Every row comes from one small tree of marks. The marks that hang from a mark follow it in brackets, in alphabetical order. Every link used is in the known rows. Which tree was each row made from?
Known rows:
papuv{sizu}: [-1.01  2.98  1.12  0.62  0.57 -3.02  1.50 -0.14  1.61 -0.09  0.99 -0.47
 -0.61  0.01  1.20 -1.04 -0.98 -0.38 -1.03 -0.84 -0.63]
papuv{sizu{zasi{kigek mase}}}: [ 0.66  4.75  1.83  0.77  1.00 -2.35  1.73  1.19  1.21 -0.56  3.32 -1.93
 -0.79  0.09 -0.29 -1.12  0.14 -2.92  0.89 -3.15 -0.25]
sizu{papuv zasi{kigek mase}}: [ 0.70 -2.77  2.26  0.22  0.80  2.81 -0.75  2.61 -0.93  0.25  1.97 -3.16
 -0.07  0.36 -3.86  1.62  0.64 -1.01  1.91 -1.73  0.91]
papuv{sizu{zasi}}: [-0.02  2.87  0.97  0.54  0.10 -0.35  0.91 -0.86  1.79 -0.52  1.42  0.46
 -1.62  0.21 -0.16 -1.60 -1.48 -3.06 -1.62 -2.20 -0.29]
gison{mase{papuv zasi}}: [ 0.19  0.13  1.43 -1.48  0.94  1.74  2.51 -0.23 -0.49 -0.35 -2.44  1.81
  0.74  0.13 -1.11  1.25  0.55 -1.64  1.16 -0.20  0.84]
kigek{sizu{papuv zasi{gison}}}: [-0.93 -2.54 -0.35 -0.13 -2.06  3.58 -5.23  0.71 -1.19 -0.71  2.19  2.28
 -3.64 -0.22 -4.78  1.55 -1.63 -0.46 -2.60 -2.06  0.27]
gison{mase{zasi{sizu}} papuv}: [ 1.61  4.03  2.78 -2.15  0.08  1.22  4.20 -1.00  0.37 -1.06 -2.37  2.88
 -0.58 -0.30  0.04  0.24  2.13 -2.92 -0.73  0.45 -1.18]
gison{mase{zasi{kigek sizu}} papuv}: [ 1.35  5.07  3.61 -2.19  1.32  1.08  4.00  0.35  0.27 -1.00 -2.68  3.41
 -0.29 -0.50  1.05  1.28  2.56 -2.12  2.23  0.57 -0.97]
mase{gison papuv zasi}: [-2.10  1.84 -2.07 -1.22 -1.03  6.85  0.84 -0.24 -0.88  1.50 -1.15 -1.60
  0.95  1.22 -0.96  0.71 -1.81  1.11  2.51 -0.95  1.18]
sizu{papuv zasi{kigek}}: [-0.38 -3.80  2.28 -0.06  1.13  4.93 -2.00  1.91 -0.50  0.41 -0.42  0.01
 -0.63  0.23 -2.59  2.22 -0.71 -0.21  2.34 -0.45  1.12]
zasi{gison kigek mase{papuv} sizu}: [-0.63  6.95  2.35 -0.10 -0.13 -0.17 -2.56  4.39 -1.06 -0.44  5.80  0.27
 -0.36 -0.67 -2.71  1.75  0.61  2.68  2.54 -0.89 -0.20]
kigek{sizu zasi{mase{gison} papuv}}: [ 0.70  6.58 -2.31  0.39 -3.02  1.07 -4.33 -0.87 -2.75 -0.13  2.12 -1.58
 -1.02  0.22 -2.86 -0.37  0.24  1.00 -1.27 -0.33  1.70]
papuv{sizu{zasi{kigek mase{gison}}}}: [-0.49  6.88  0.22  0.58  0.39 -0.42  2.62  0.77  0.87  0.68  3.70 -3.13
 -0.75  0.50 -0.39 -1.13 -1.63 -1.32  0.93 -3.03  0.13]
zasi{mase}: [ 1.21  1.07 -0.03  0.30 -0.43 -2.31  1.38  0.75 -0.45 -0.16  2.71 -3.65
  0.59  0.13 -1.33 -0.71  1.52 -0.83 -0.46 -1.33 -0.23]
kigek{sizu}: [ 0.13  0.60 -0.71 -0.20 -1.92  0.30 -1.20  0.18 -1.23 -0.47  0.32  1.96
 -1.80 -0.27 -0.40  0.78  0.80  0.34 -0.75  0.15 -0.53]
mase{gison}: [-1.54  3.03 -2.20 -0.25 -0.79  2.65  1.21 -0.57 -0.48  1.65  0.62 -1.76
  0.10  0.56 -0.20 -0.01 -2.54  2.17 -0.02  0.14  0.49]
sizu{zasi{mase papuv}}: [ 2.57  2.48  0.05  0.37 -1.81  1.02 -0.25 -0.53  0.16 -0.65  3.51 -0.24
 -0.71  0.14 -4.98 -1.68  0.31 -4.99 -1.17 -2.89  1.38]
kigek{sizu{papuv} zasi}: [-0.56 -2.73  0.62  0.21 -0.79  2.69 -6.63  0.30 -2.74 -0.61 -1.87 -0.32
 -1.39  0.07 -1.18  2.23  0.86  2.93 -0.99  1.70  0.71]
mase{papuv{sizu}}: [-1.52  4.10  0.85  0.19  0.91  0.23  1.52  1.67 -0.50  0.47  0.79  1.07
 -0.06 -0.10  0.07  0.30 -1.24  1.76  1.04  0.25  0.02]
papuv{sizu{zasi{gison kigek mase}}}: [-0.35  5.95  1.01  0.87  1.09 -3.59 -0.58  1.36  1.58 -1.09  5.33 -1.15
 -1.83 -0.28 -1.34 -1.33 -1.20 -2.69 -0.08 -4.75 -0.20]

Write each row's tree:
[ 0.39  7.35  2.68  0.44 -1.54 -2.60 -3.50  2.35  0.98 -1.03  6.63  1.16
 -1.05 -0.72 -4.29  0.14  0.37 -0.60  0.59 -1.97  0.56]
zasi{gison kigek mase papuv sizu}
[-1.23  2.80  2.83 -0.08 -1.12  3.04  0.44  3.11 -0.69  1.90  3.44 -4.92
  0.56  0.64 -2.70  2.40 -0.22  4.14  1.62  1.17  0.13]
zasi{kigek mase{gison} sizu{papuv}}
[ 0.41  3.92 -1.64  0.54 -1.35 -2.74 -7.15  0.20 -2.29 -2.00  3.12 -1.34
 -2.01 -0.48 -1.60 -0.11  1.29  0.79 -2.25 -2.11  0.11]
kigek{sizu zasi{gison mase}}
[ 1.21  6.28 -0.78 -0.47  1.39  0.12 -0.42  2.31 -1.24 -1.15  3.95  0.54
 -1.61 -0.83 -2.31 -0.44  0.48 -2.33  1.88 -4.09 -0.27]
sizu{zasi{gison{papuv} kigek mase}}
[ 0.43  1.67  3.39 -1.62 -0.50  2.80  1.90 -0.19  0.24 -0.52 -1.59  2.59
  0.28  0.20 -1.43  1.47  1.02 -1.37  0.14  0.95  0.20]
gison{mase{papuv zasi{sizu}}}
[-0.22  4.18  0.75 -0.77  2.16  1.81 -1.18  1.85 -1.09 -0.79  1.48  4.94
 -1.41 -0.90 -2.67  1.71 -1.94 -0.86  2.15 -1.78  1.30]
sizu{zasi{gison{mase{papuv}} kigek}}
[-0.99  8.66 -2.19 -0.62  0.08  3.22  4.11 -0.57 -0.48  1.19  0.82  0.08
 -1.59  0.18  0.16 -1.44 -2.90 -0.12 -0.41 -1.34 -0.55]
mase{gison{papuv{sizu{zasi}}}}
[ 0.36  7.50  1.44 -0.93  2.52 -3.78  6.69  0.21 -0.26 -0.35 -0.84  2.94
 -0.97 -1.05  1.17 -0.49 -0.07 -0.76 -1.10  0.44 -1.28]
gison{mase papuv{sizu}}
[-0.94  1.51  1.85 -0.05 -2.67  3.27  0.77  1.37 -0.47  1.82  3.81 -5.56
  0.19  0.90 -3.95  1.09 -0.78  3.16 -2.02  1.02 -0.17]
zasi{mase{gison} sizu{papuv}}
[-1.31 -0.25  0.44 -0.51  0.90 -0.19 -3.35  0.30  1.67 -1.12  0.38  0.10
 -0.48  0.16  0.25  0.45  0.05 -1.96  2.70 -3.70  0.37]
mase{zasi{gison kigek}}
[-0.55  4.00  1.31  0.33 -0.52  0.28 -7.79 -0.72  0.17 -1.62  1.33  0.83
 -1.26 -0.29 -0.32 -0.02 -0.41  1.53 -2.20  0.23  0.18]
kigek{zasi{gison sizu}}
[-2.04  7.29 -0.75 -1.18  1.25  2.26  3.84  0.13  0.66  0.94 -1.32 -1.37
 -0.16  0.58  2.67 -0.30 -0.97 -0.21  3.83 -2.11 -0.51]
mase{gison{papuv{sizu}} zasi{kigek}}
[ 1.15  4.27  2.32  0.39 -1.60  1.87 -5.94 -1.29  0.03 -1.14 -0.18  2.02
 -0.35 -0.05 -1.38 -0.23  0.57 -0.03 -1.19  1.83  1.35]
kigek{zasi{papuv sizu}}
[-0.61  3.12  2.78 -0.49 -1.60  1.11 -4.94 -0.08  2.83 -1.45  1.98  2.97
 -1.19  0.03 -2.31  0.25  0.06 -2.92  1.49 -2.62  0.84]
mase{zasi{gison kigek papuv sizu}}
[-0.03  8.04 -1.61 -0.68  1.18  0.68  4.08  2.64 -2.41  1.39  2.09 -3.12
  0.69 -0.14  0.12  0.49  0.49  2.42  3.91 -0.72 -0.27]
zasi{kigek mase{gison{papuv}}}
[-0.37  6.68  0.71 -0.84 -0.78  0.58 -1.56  0.98 -0.14 -0.94  2.65  3.42
 -2.21 -0.96 -1.14 -0.09 -0.33  0.89 -1.62 -0.27 -1.59]
zasi{gison{papuv} sizu}
[-0.83  1.13  3.51 -0.09  0.55  0.31 -6.36 -0.14 -0.36 -1.10  0.24  1.00
 -1.14 -0.44 -2.51  1.84 -1.01  2.47 -3.35  1.55  0.75]
kigek{zasi{gison{mase} sizu{papuv}}}
